Known rows, with every way that one mark hangs from another
besokev{pigep puvit}: [ 13 -11   2   7  -1   9  -5   9  43   1  14  17 -19  39  15  11  21 -17
  -4  -5 -10  -4]
besokev{divozo{sepu{pigep}} puvit}: [-13 -38  22 -14   5 -12   9 -16  -8   0 -26   9 -24 -47  18 -10  38 -13
 -37  29 -64  -3]
puvit{besokev{divozo{sepu{pigep}}}}: [-20  -9  52 -15   0 -10  27   1 -41   5   0   9 -11 -42  40 -13 -34 -17
 -37  28 -42   1]
renaz{sepu{divozo pigep{besokev} pilavo}}: [-14  13 -20 -39  20  -5  -4  11 -45  11  -5  -9  17 -23 -43 -24 -43  26
  55  25 -25  27]
sepu{pigep{besokev{divozo puvit}} pilavo}: [ 44 -15   3 -34   9   1   3  30   6  19  -7  -7   9 -55  -3 -23  14  20
  -8   9  -7  22]
besokev{divozo}: [  4  -8  14  27  10   1   7  17  20   1  -8  33  37 -17  27  -1   2   3
 -33   7   1   7]
pilavo{sepu}: [-25  -3  -9   5  -9  10   0  11   6  -3 -19   3   6 -17   0  26  17   8
  17  19  41   5]
pilavo{sepu{divozo}}: [-32  -5 -35  -6 -17   9  -2  -7  -3  -2 -16  -7  25   2 -14  33   9  10
  41  14  13  -9]
pilavo{besokev{pigep}}: [  2  14  23  35  17  11  -9  16   9 -16  12  -3  -7  17  14 -10 -12  -3
   3 -11   7  -7]
besokev{divozo{sepu{pilavo}} pigep puvit}: [ 20 -19  -3  -3   0   3  14  27  27  -9 -12 -21 -21  -8 -20  27  13  -4
 -36   2 -17   6]
pilavo{sepu{divozo pigep{besokev}}}: [-10  -9 -24 -31  -5   2 -10  -5 -27   3 -21 -30  11 -26 -23  -2  -3  22
  70  18  -8   7]
besokev{puvit}: [ -1 -15  -6   0  -3   3  -2 -11  31  11  -1  41  -6   5  28  -5  28 -12
  -8   4  -6  -1]
pigep{sepu{divozo{besokev} pilavo}}: [-30  30 -24  -3 -27 -14  10 -33 -25  -7  20  -9  27  36 -38  34 -34   2
  10 -28   8  -2]
sepu{pigep pilavo{besokev{divozo puvit}}}: [ 14 -11  18 -14   6  11   3  27 -15  10  -2   3  14 -66   6 -12  28   4
 -21   4 -13  -4]
pigep{besokev{divozo puvit} sepu{pilavo}}: [ 56   7 -23  -8  12  -8 -19 -19  26  10 -10 -13   8   7 -25 -20  -3  19
  -6 -27  37  21]
renaz{sepu{pilavo{besokev{puvit}}}}: [ -8  -1  -7   0  16   2   1  15  -1  10   3  19 -15 -15 -11 -37   3   9
  -3   7  22   5]
divozo{besokev{pigep{sepu{pilavo}} puvit}}: [  7  15  -1  -5 -30 -12   8  -7  20  -7  35 -13 -16  60 -27  34   0 -16
 -25 -31  19   1]
pilavo{besokev{divozo}}: [ 12  -5  22  37  29   5  -4  13   3  -5  -5  16  30 -27  35 -34  -1   6
 -35 -12  16  -4]
pilavo{besokev}: [-11   5   8  32  24   3  -4   3  -3  -7   8  18   3 -12  26 -26  -3   4
   4  -7  19  -3]
pilavo{besokev sepu}: [-20   4  -4  18   0  12  -5   9 -10 -12 -10 -11   2 -20  12 -11  16  10
  23   4  53  -9]
besokev{divozo pigep{sepu{pilavo}}}: [ 32  35  -3  15  -6   2  -4  11   3 -13  -6 -29  18  29 -40  50 -24   4
 -22 -15  22   9]
sepu{divozo pigep}: [-30  -3 -10 -11  -3   0  -1 -13 -38  -1  -6  16  21 -15   4  17  -5  -2
  34  20 -58 -10]
puvit{besokev}: [-11  15  23   5  -1   6  14   6  -1  16  26  34   2   4  49  -9 -39 -14
  -2   4  20   2]
sepu{pigep}: [-24   4  19  -4   0   3   6   7 -26   1  -3  24   1 -32  22   9   7  -3
  10  24 -31   3]
sepu{divozo pilavo{besokev}}: [-19  20 -29   9   9   6   4   9 -26  -5   9  -6  29 -16 -14   7 -22  16
  37 -13   4  -6]
renaz{sepu}: [-28   1   6  16  17  -1   4   8  -4   2  -7  36  -1   5   8 -21 -20  -2
  -5  27   4  15]

Rows
[  5  16  -4 -26  17   0   3  32 -21   8  -1 -13   4 -48 -12  -9 -19  20
  38  17   0  31]
sepu{pigep{besokev} pilavo}
[-39   1 -14 -13 -11   7  -4  -6 -49 -11 -12 -25  18 -32 -11  10  17  10
  50  15 -14 -21]
pilavo{besokev sepu{divozo pigep}}
[-39 -16  13 -38 -24 -18  34   5 -19  -2  13  -2 -38 -41  -1   5  24 -14
 -20  18 -47   5]
divozo{besokev{puvit} sepu{pigep pilavo}}
[ 14   8 -12  10  -7  -2 -17 -39  29  -4  -4  -4 -26  70  -6  24  13 -19
  -2 -18   0 -11]
besokev{pigep{sepu} puvit}
[ 31   6  47  12  -2   9  12  34  12  12  29  14  12  19  39   6 -48 -18
 -37  -5   8  -2]
puvit{besokev{divozo pigep}}
[ 30 -26 -12 -19  28 -11   5  10  25   7 -24 -16 -20 -40 -12 -36   3  20
 -17  -1   9  25]
pigep{besokev{divozo{sepu{pilavo}} puvit}}
[ 36  -2   4  22 -10   0 -20 -24  33  -1  -3   1  -2  53  -3  17  16 -12
 -39 -19   1  -9]
besokev{divozo pigep{sepu} puvit}
[ -9 -19 -15   4  -5   8 -10  -1  18   0  -5   2 -14 -19  12 -21  47   2
  11   2  46 -16]
pilavo{besokev{puvit} sepu}
[-30 -27  -1  -3 -14 -15  11 -25  10  10  29  50   8  33   7 -36  -4  -9
 -18   1 -34  -9]
renaz{sepu{divozo{besokev{puvit}}}}
[ 10   3 -28  -4  -1  10  -2   8   9  -2  14 -24   4  25 -20  13  -5   3
  29 -23 -12 -18]
sepu{divozo pilavo{besokev{pigep puvit}}}
[ 28  16  12  33  -3  -1 -11 -14   8 -15  -8 -12  17  50 -10  25 -15  -7
 -26 -19   6  -1]
besokev{divozo pigep{sepu}}
[-10  27 -23  16  -6  -5 -16 -47  -8 -16  -1 -18  14  76 -33  43 -31 -10
  32 -18 -12 -16]
besokev{pigep{sepu{divozo}}}
[-10   4   5  23   1  12  -8  28   2 -20   2 -36  -3  11  -7  15   2   4
  20  -1  41 -12]
pilavo{besokev{pigep} sepu}
[  5   5  17  10 -21 -14  -5 -33  28 -12  30   2 -26  81   3   6   7 -30
 -33 -32   3 -12]
divozo{besokev{pigep{sepu} puvit}}
[  3  41  17  13 -10  -2  -9 -24  -7   2  24  -4 -15  72  17  24 -57 -27
   3 -12  31  -5]
puvit{besokev{pigep{sepu}}}
[-22  -4 -16   2 -29 -24  -2 -71   4   2  21  24   9  60   0  -2   6 -18
  -9 -32 -15 -20]
pigep{sepu{divozo{besokev{puvit}}}}
[ -9   3  -1 -24   1   4   4  17 -22   7   6  -1  -8 -48   9  -3  26   2
  12   6 -10  -3]
sepu{pigep pilavo{besokev{puvit}}}
[ 31   3   9 -20  14  -3   6  45 -14   9  -6 -15  24 -59  -6 -13 -16  26
   4  13   5  30]
sepu{pigep{besokev{divozo}} pilavo}
[ 39   2  14  33   5   2 -26 -28  19  -8   1 -13  -4  42   3 -17   9 -12
 -32 -36  10 -18]
pilavo{besokev{divozo pigep{sepu} puvit}}
[ 36 -36   6 -30  -5   3 -12  12  13  15 -24 -12   1 -47   8 -25  42  16
   1  21   8  13]
pilavo{sepu{pigep{besokev{divozo puvit}}}}
[ -7 -16 -14 -45  22 -10   5  -2 -13   8 -20 -25 -48 -43 -13 -21   9   8
  24  17 -23  23]
divozo{sepu{pigep{besokev{puvit}} pilavo}}
